Each row was made from one walk, in order. Every step used is in the known rows, and no mark comes twice. Write each row's walk.
(in the rows, 128 means zero)
Known rows
zema/doluku/pege/vopi/binosob/venetat/lage/riritut: [155 151 160 125 179 150 186 119  99 144 184 141  94 126  65 185 167  58
 145  88 111  94 108 134 133 107 161  80 119  75 155 131 157 124 131 152
 158 134 164 191  95 156 137 123 143 134 183 124  68 103  82  79 124 100
 105 118  81 105  77 119 115 160 109 126 114 144 134 134]
lage/vopi/zema/doluku/pege: [102 132 145 105 123 112 162 127 118 147 158 166 136 144  94 129 121 116
 145 120 165 157 100 133 130 146 129  64 135 128 154 115 107 127 147 165
 138 103 132 132 122 176 151 127 174 101 150 170 161 114  40  76 134 147
 114  83 115 140 164 138 138 138 119 143 110 132 149 160]
zema/doluku/pege/vopi/binosob: [117 147 150 103 156 132 110 113 107 124 171 117 103 114  89 182 135 100
 121 127 129 150 116 144  88 124 151 122  86 143 172 146 143 128 146 157
 152 107 152 188 131 156 128 102 138 109 150 159 124 147  32  71 103 146
 111  86  91 139 145 130 144 190 100 169 120 132 111 144]
zema/doluku/pege/vopi/binosob/venetat/limis: [194 144 135  87 135 110 148  90 122 132 168 138  94 111  96 201 175 115
 140 141 126  80 113 174 120 151 185  90 105 148 200 140 160 125 136 153
 145  94 140 169  76 176 102  98 114 122 173 127  96 129  61  87 103 149
 123  98  53  70 107 148 147 178  94 119  99 124 120 143]
doluku/zema: [142 141 148  99 165 154 102 153 142 180 179 114 142 134 124 132  81 140
  96 125 133 152 147 173  92 145 151 139 187 138 128 146 124 125 149  98
 131 114 145  98  98 146 140 103 168 117 135 193 159 155 110 111 139 132
 183 138  99 177 133 170 125 184 175 122 110 134 104 105]
venetat/lage/vopi/limis: [100 114 163  86 181 180 112 143 106 206 201 144 203 130 131 164 141 115
 149  99 146 148 126 159 115 164 138  73  91 109  76  81 125  96 146  68
 159 152 123 109 156 142 130 133 133 152  82  90 130  78 122 127 173 118
 161 156 112 154 107 146 146 116 191  90 131 132 104 154]
limis/vopi/zema: [107 138 115  89 148 144 122 129 122 177 177 151 146 105 128 112  59 127
 138 114 148 170 124 138 123 136 128 118 121 127 147 100 111 137 170 103
 145 128 106  77 162 131 162 159 152 113 148 154 155  94  89 113 156 129
 137 160 123 167 134 141 118 179 175 138 117 118 116 116]
zema/doluku: [163 180 182  78 156 119 126 147 121 155 162 115 146 130 128 166  86 132
 130  87 119 138 114 106  59 144 158 130 137 141 130 134 131 156 143 117
 169 162 154 140 109 137 103 106 149 117 144 174 165 150  76  82  98 165
 157 125  93 185 127 142 129 161 135 129 114 132 127 151]
zema/doluku/pege/vopi/limis/riritut/lage/venetat/binosob: [138 107 133 146  81 100  96 167 130 136 160 104 124 141 113 137  95  60
 168 111 136 138  87 148 134 142 140 102  57 139 163 220 156 118 166 171
 149  96 111 166 157 166 162  78 187 114 152  87 113 111  74  90 104 127
 152 112 131  93 101 103 135  77  99 149 141 202  99 148]
riritut/lage/vopi/zema/doluku/pege: [ 92 114 152 112 104  97 182 115  95 131 125 155 149 143  99 114  99 114
 150 112 170 162  80 131 128 162 115  90 123 117 155 128 101 149 162 145
 143 102 121 147 120 165 183 161 181 108 141 174 144 131  64 109 109 152
 133 103 122 129 177 117 132 111 113 148 122 136 146 162]
limis/vopi/binosob/venetat/lage/riritut: [174 158 130 105 191 175 153 104  74 197 202 162 107  81 127 135 120  78
 171  42 125 133 122 125 125 109 148  92 138  62 107 109 126 138 171 102
 178 161 129 140 122 115 116 152 127 172 156 106  79  74 147 122 160  63
 140 184 107 118  51 127 109 152 163  67 113 140 135 118]
binosob/venetat/limis/riritut/lage/vopi/zema: [154  89  96  99 107 107 191 122 125 197 140 191 135 128 163 121 151 131
 156  61 141  95  92 138 208 172 133  75 136  95 136 112 131 122 187 107
 153 107 116  80 109 149 150 140 155  98 134 118  93  84 159 183 148  87
 140 183 121 113 142 140 118  73 149  76 106 145 139 126]
lage/venetat: [158 155 180  88 148 101 120 174  99 215 165 135 135 141 148 147  90 141
 155  74 118 132 139 127  68 159 162  97 141 137 129 143 134 151 129 102
 163 159 149 108 107 115  94  66 168 136 141 161 142 112  96 116 121 150
 207 167 149 173  92 172 116 154 177 117 115 111 109 146]
zema/doluku/pege/vopi/binosob/venetat: [165 150 140  78 154 109 146 102 124 159 170 120  89 116  57 190 128  88
 130 139 125 115 125 144 128 128 168  93 126 144 195 147 149 138 145 158
 169 127 149 185  77 180 115 108 117 126 179 159 106 119  43  82 108 144
 133  87  67 108 126 143 141 195  92 148 102 125 140 144]
riritut/lage/vopi/zema/doluku: [108 132 183  91 122  95 178 102  95 156 127 151 165 124 125 128  96 125
 156  88 168 158  90  89 125 173 133 108 112 117 156 104 105 157 146 106
 159 152 110 145 132 134 180 170 166  99 133 171 147 149  97 111 112 144
 136 133 129 162 178 116 138 104 123 132 114 123 158 160]
vopi/zema/doluku: [122 176 159 110 140 108 153 135 141 160 173 127 147 110 132 158  94 130
 103 102 129 124 100 131  98 147 146 125 117 131 172 119 138 133 139 128
 156 149 141 145 130 122 157 150 172  98 150 181 165 128  70  69 109 161
 142 138  89 190 158 152 144 191 129 119 102 124 121 128]
limis/riritut: [160 135 142  96 147 153 115 190 134 176 188 127 150 140 156 137  98 123
 113  63  93 139 107 149  92 122 128 124 143 112  93 133 128 111 197 129
 168 132 164 102 147 111 120  78 150 121 128 147 149 113 108 124 114  97
 153 173 111 190 115 155  96 143 175 110 107 159 106 114]
pege/vopi/zema: [ 96 121 138  69 155 132 142 142 137 194 171 127 147 120 118 170 116 117
 108 134 124 130 132 139 133 146 149 116 102 138 194  93 154 114 135  81
 124 118 141  97 146 153 174 135 146  84 135 152 123 121  68 120 139 139
 136 130 122 192 155 161 133 209 159 147 147 106 102  97]
venetat/binosob/vopi/zema: [108 114 102 118 184 107  78  69  99 199 167 155 113 102 112 154  90 128
 131 107 117 141 128 188 125 153 145 122  99 164 201 134 152 106 160 109
 129 133 141 116 147 158 156 145 127 132 128 142 132 116 130 109 130 128
 144 143 121 200 130 160 124 207 141  89 160 114 120  61]
limis/riritut/lage: [155 108 134 107 136 132 137 173 126 165 157 119 162 148 160 104  84 128
 122  54 110 151  95 131  89 129 113 147 125  90 101 167 114 127 202 101
 170 136 160 108 136 107 150 108 139 115 120 145 134 129 120 154  95  90
 154 180 131 172 144 126  96 111 171 114 109 168 101 128]
riritut/lage/vopi: [118  92 170  49 142 129 137 132  73 194 127 151 160 149 144 106  93 139
 153  76 146 171 120 109  96 177 131 109 148 129  98 110 100 164 168  82
 170 170 131 110 117 143 155 124 138 126 111 163 134 140 131 169 121 128
 166 164 150 171 145 123 112  91 154 122 121 137 129 155]
doluku/pege: [145 140 131  99 138 136 133 171 132 142 181 136 162 166 111 124 105 123
 133 122 129 159 118 176  86 141 125 106 172 135 135 147 129 108 170 125
 147 114 168 112 116 147 120  81 154 127 143 172 133 121  52 114 105 147
 165 116 112 165 121 151 105 187 170 134 100 144 100 123]
vopi/binosob/riritut/lage/venetat: [166 124 163 134 138  95 126  87  83 229 161 119 109 118 151 130 100 144
 109  35 120 152 115 116 100 140 158 176 110  90 131 156 113 149 146 145
 166 168 134 150 125 102 136 124 162 153 129 165  98 134 126 123  59 145
 196 186 149 134 118 106 139 147 156 104  92  95  86 128]
riritut/lage/venetat/binosob/vopi/zema: [106 103 112 126 139  50 112  81  78 221 145 146  95 103 135 124  69 116
 172  92 150 142 134 173 137 176 148 140  91 145 208 168 168 159 141 117
 130 130 126 120 131 151 179 133 139 151 148 140 112 125 149 138  98 138
 188 159 166 162 121 140 121 137 140  89 147 118 122  70]
pege/vopi/binosob/venetat/limis/riritut/lage: [179  90 113  76 141 126 150 106 117 179 148 129 125 100 148 168 155 122
 131  75  97  89 111 164 160 134 169 133  86  99 155 150 168 129 168 111
 164 106 132 148 108 130 138 127  93 111 139 101  67 117 131 181 108  66
 135 178  82 104 131 137 123 125 127  95 111 136 110 110]
riritut/lage/vopi/pege: [120 105 152  67 147 103 175 127  73 169 134 145 160 143 122 103 106 114
 150  87 137 200 108 143 129 144 101 114 145 132 119 140  89 142 188 109
 139 137 139 114 119 121 179 136 129 131 139 153 115 148 115 176 122 121
 168 128 137 143 162  96 110 112 159 107 133 133 104 145]
zema/doluku/pege/vopi/limis/riritut: [142 135 137 141 132 165 111 197 175 129 198 103 157 154  92 160 124  91
 125 140 119 135 101 140 120 117 139  88  93 123 137 145 131  74 190 152
 169  90 123 142 163 179 142  79 176  80 144 113 144  99  25  57 144 125
  79  96  81 136 121 130 138 122 121 159 142 183 102 153]

Write each row's walk
[172 100 100 141 144  69 125 122  63 191 159 130  85 132 143  96  80  85
 170  37 115 163 109 201 136 140 125 151  90 134 160 213 133 130 204 149
 130 115 130 122 125 123 147  81 148 165 172 110 108 124 171 161 129  97
 167 155 169 139 104 108  67 100 144  70 143 147  90  74]	limis/riritut/lage/venetat/binosob/vopi/pege
[145 121 140 119 189 160  72 123 111 212 211 140 168 138 108 175  92 135
 122 131 122 151 152 150 105 154 162 129 119 152 128  98 120  93 181  94
 180 156 121 122 149 158 124 113 111 138 108 120 137 118  93  85 158 147
 126 131  99 207 114 145 142 173 151  98 157 122  89 106]	binosob/vopi/limis
[154  93 108 141 108  87 155 104 104 205 143 172 142 156 181  84 107 180
 171  90 148 121  92 103 152 145 146 131 107  78 149 121 113 133 151 137
 141 123  85  92 141 143 139 130 179 120 136 118 122 105 129 113 125 141
 143 202 153  85 105 102 136  99 190 104 129 100 106 117]	binosob/riritut/lage/venetat/limis/vopi/zema
[159 133 120 116 179 174  85  94  97 198 197 152 112 116 130 116  86 146
 113  70 113 181 111 102 105  92 140 162 127 100 102 112  87 127 186 144
 171 148 114 131 165 131 115 151 137 148 138 151 127 112 110  95 133 109
 119 167 133 135 125 115 121 187 163 100 129  94  98  98]	limis/vopi/binosob/riritut
[105 105 164 120 128  97 176  81 110 186 118 152 135 163 111 112  99 167
 139  83 154 146  74  59 139 143 139 145 126  86 135  95  95 130 155 148
 164 167 120 131 136 154 180 161 181  93 125 163 139 139 109  89 103 141
 119 145 132 142 179  96 145 100 131 114 134 111 122 136]	binosob/riritut/lage/vopi/zema/doluku
[102  86 125 155 104  94 155  62 118 146 124 166 119 158  90  81 115 128
 156 113 170 155  49 111 148 141 110 117 110 121 176 156 117 111 164 203
 136 118 141 157 141 191 191 154 194 114 147 159 135 122 104  93  85 139
 128 104 129  99 176  74 144 123 110 130 140 146 122 111]	venetat/binosob/riritut/lage/vopi/zema/doluku/pege
[159  72 129  90 124 144 138 150  87 163 142 163 173 155 189  97 150 148
 159  53 129 143  86 140 114 154 130 105 120  98  55 135 129 113 184 100
 161 110 128  95 142 135 123 101 133 100 103 115 132 116 148 167 142  84
 129 186 138 129 139 126 107  38 172  95 123 174 113 143]	venetat/limis/riritut/lage/vopi
[159  92 145 114 143 100 133  90  88 218 148 131 125 125 159 162 158 154
 126  70  96 106 110 110 117 145 180 174  83  98 159 143 151 119 120 141
 140 137 122 167 137 122 126  96 141 124 129 111  82 132 119 131  86 129
 148 174 138 103 115 102 154 131 150 114 128  88  76 135]	pege/vopi/binosob/riritut/lage/venetat/limis
[132 144 165 109 143 144 105 165 148 138 179 100 177 148  79 174 113 103
 129 171 140 140 105 142 102 136 154  95  95 150 164 141 128 103 146 139
 158 114 126 142 152 187 140  94 158  99 130 132 141 130   6  61 122 161
 107  73  70 144 123 123 147 159 115 165 148 157 101 166]	zema/doluku/pege/vopi/limis
[144  99 159 107 114 138 126 181 125 210 169  96 160 134 148 148  91  97
 137  85 116 128 122 120 135 159 141 120  81 109 125 150 137 129 172  91
 171 125  98 115 170 135 159  85 169 102 126  94  99 115  93 133 132 108
 149 178 148 146 105 124 128  79 150 137 144 151  87 155]	pege/vopi/limis/riritut/lage/venetat
[115 115 120 111 181 120 121 102 115 211 174 159 143 119 113 155  83 130
 119 111 131 146 138 158 134 152 147 124 121 132 165  94 120 124 167  99
 143 144 150 106 124 146 151 133 132 118 130 151 147 128  91 109 150 142
 121 140 125 204 140 163 109 195 165 114 139  93 118  77]	binosob/vopi/zema
[ 78 114 127 102 127 125 157 148 151 157 164 135 145 141  90 144 118 101
 118 158 139 141 130 170 149 125 128  93 124 130 199 117 147 109 153 118
 116  81 156 111 140 179 185 113 159  94 152 159 112 126  36 110 132 150
 130  99 125 173 144 147 126 209 170 167 134 115 107 102]	doluku/pege/vopi/zema
[153 102 117 117 147  51 116  91  53 202 138 134 108 126 133 123  82 116
 181  79 122 166 126 194 115 163 130 146  94 168 171 205 134 151 168 141
 126 141 127 136 104 127 152 100 130 165 160 133 106 141 163 161 108 140
 207 130 163 131 110 114  99 127 147  83 146 127  94  84]	riritut/lage/venetat/binosob/vopi/pege
[111 150 169  81 145 122 152 131 153 164 156 116 143 114 103 187 104 125
 106 131 119 121 117 110 124 142 158 125  82 145 209 110 157 135 106 106
 136 140 141 147 139 148 166 128 171  72 156 157 147 140  45  66 126 146
 115 120  95 192 162 142 147 186 131 145 136 114 125 124]	pege/vopi/zema/doluku
[169 100 140 156 120  82 145  85 101 153 145 123 113 147 130 148 166 147
 139 100 124 110  87 121 106 138 181 148  73 100 169 176 142 118 133 204
 152 101 127 197 117 158 116  87 156 106 151 115  94 138  83  79  63 160
 120 127 114  65 126  86 154 119 110 145 119 118 100 154]	zema/doluku/pege/vopi/binosob/riritut/lage/venetat/limis
[157  99 133 113 161 143 106  78  95 182 169 134 120 109 144  90  74 146
 126  58 132 200 105  93 112 105 127 189 117  90 124 130  83 134 198 133
 170 153 108 150 159 131 149 163 120 158 132 156 107 123 125 127 100 109
 141 179 129 125 140  77 114 143 159 116 119 111  93 117]	limis/vopi/binosob/riritut/lage
[147 135 148 137 162 136 132  92 129 151 177 124 103 154  70 159 145 122
 109 119 108 138  99 107 108  84 168 141 107 110 172 135 123 100 161 194
 155 124 153 185 142 163 138 101 163 109 148 154 128 142  43  53 101 142
  96 100  88 130 137 111 139 195 102 160 131 122 100 118]	zema/doluku/pege/vopi/binosob/riritut
[125 117 112 169 124  39 127  86  94 155 140 156  99 125 107 127  85  98
 176 118 154 147 113 173 134 184 143 115  76 151 216 195 159 150 148 170
 129 102 115 161 111 178 165 123 162 139 168 152 141 132 106  99  88 172
 158 127 141 125 121 132 122 123  99 125 127 138 133 101]	riritut/lage/venetat/binosob/vopi/zema/doluku/pege
[101 113 142 122 127  88 139  47 109 185 131 157 116 135 125 103 104 148
 150  80 153 137  60  79 137 144 136 139  92 122 164 141 116 120 141 167
 156 168 121 155 151 173 184 187 187 116 137 143 142 127 137  99  90 134
 145 148 137 127 173  91 152 114 103 111 149 128 126 116]	venetat/binosob/riritut/lage/vopi/zema/doluku
[156 111 148  42 151 116 149  73  71 211 139 154 114  86 112 146 114 113
 140  69 149 147 134 123 133 168 144 105 152 124 125 123 105 165 165 105
 179 158 119 148  79 135 141 172 105 163 124 169  84 119 147 189 105  98
 193 166 104 131 147 124 128 126 117  98  98 116 144 151]	riritut/lage/vopi/binosob/venetat
[124  79 112 146  98 113  90 160 127 166 175 119 135 132 130 125 103  64
 165 113 140 149 110 181 144 144 132  90  72 139 144 209 159  94 168 163
 141  88 123 131 164 173 170  73 174 126 138  80  89  81  98 143 123 111
 174 130 146 104  96 109 126 102 136 131 155 182  89 130]	doluku/pege/vopi/limis/riritut/lage/venetat/binosob
[185 106 118 120 121 104 132 122  85 204 141 162 133 170 182  62 100 171
 192  68 126 133  99 100 110 145 155 151 126  88 109 146 102 150 158 126
 164 155  90  86 121 144  92  83 154 142 129 113 114 116 144 124 127 130
 150 197 160  91  91 103 128  84 195 103 130 121 100 145]	binosob/riritut/lage/venetat/limis/vopi
[145 143 127  76 176 163  74 102  81 175 186 146 120  77 145 145  80 112
 134  79 128 198 137 146  80 126 139 135 116 118 117 127  99 142 179 104
 163 123 114 134 164 109 108 152 111 158 135 150 138 121 105 125 138 114
 145 161 111 150 112 121 122 184 162 119 114 116 118 128]	limis/vopi/binosob
[174 120 122  96 132 106 109  88  59 185 156 144 128  76 196 124 102 137
 166  62 151 166 127 158  99 160 155 127  81 114 119 162 121 176 151 111
 155 104  76 148 133 102 103 124 128 167 125 117 107 117 140 158 114 129
 163 196 139  88  95 116 140 104 164 108  97 118 113 161]	riritut/lage/venetat/limis/vopi/binosob
[164 171 159 106 188 160 166 110  93 205 205 133 117  89 135 164 145  85
 125  37 108  91 115 151 135 130 153 103 150  65 113 123 143 124 155 115
 174 171 162 163 110  86 122 151 136 156 152 136  73  94 149 127 112  86
 164 174  93 143  64 137 116 179 165  63 101 122 122 112]	vopi/binosob/venetat/lage/riritut
[135 107 141 116 152 118 101  97 103 178 145 121 133 150 142 103  95 151
 136  67 115 149  77 119  93 133 136 169 124 128 148 176 128 120 163 144
 155 180 164 122 134 147 160 135 145 139 126 144 116 132 149 132  55 130
 198 156 129 159 132  99 112 161 167 101 140 143  92 100]	venetat/binosob/riritut/lage
[132 162 169 122 177 180 151 168 102 170 187 139 177 136 149 125 139 104
 128  46 110 120 103 132  75 127 146 107 143  71  87 118 133 109 146 100
 160 178 181 120 146 101 140 115 154 129 127 132 113 102 121 121 134 113
 140 175 128 190  70 136  92 151 191 101 126 149 108 124]	venetat/lage/riritut
[106 119 141 114 192 175 136  72  83 223 203 169 116 137 123 142 166 142
 139  46 123 152 110 114 113 116 139 123 103  58  83  88 118 101 159 130
 153 163 152 137 150 116 126 128 135 157 114 120 115 104 158 119 138 102
 153 175 124 137 131 114 141 153 173  64 110  93 107 114]	venetat/lage/vopi/binosob/riritut
[121 111 149 109 110 115 168 126 113 157 139 147 136 134 132 119  98 116
 138  50 148 152  75 106 144 154 121 113 107  96 120 119 114 139 198 122
 159 126 114 132 144 140 179 161 182  79 136 152 158 132  99 121 129 103
 110 159 125 153 180 115 119  68 119 130 119 152 141 150]	limis/riritut/lage/vopi/zema/doluku
[155 114 104 178  87  70 172 111 117 147 138 173 124 168 143  78 106 161
 184 106 156 131  73 108 156 149 154 110 102  71 161 150  96 140 162 198
 149 103  82 130 126 170 135 111 201 110 160 121 131 112  92  71 107 163
 101 140 139  40 114  96 139  85 154 141 111 116 116 141]	binosob/riritut/lage/venetat/limis/vopi/zema/doluku/pege
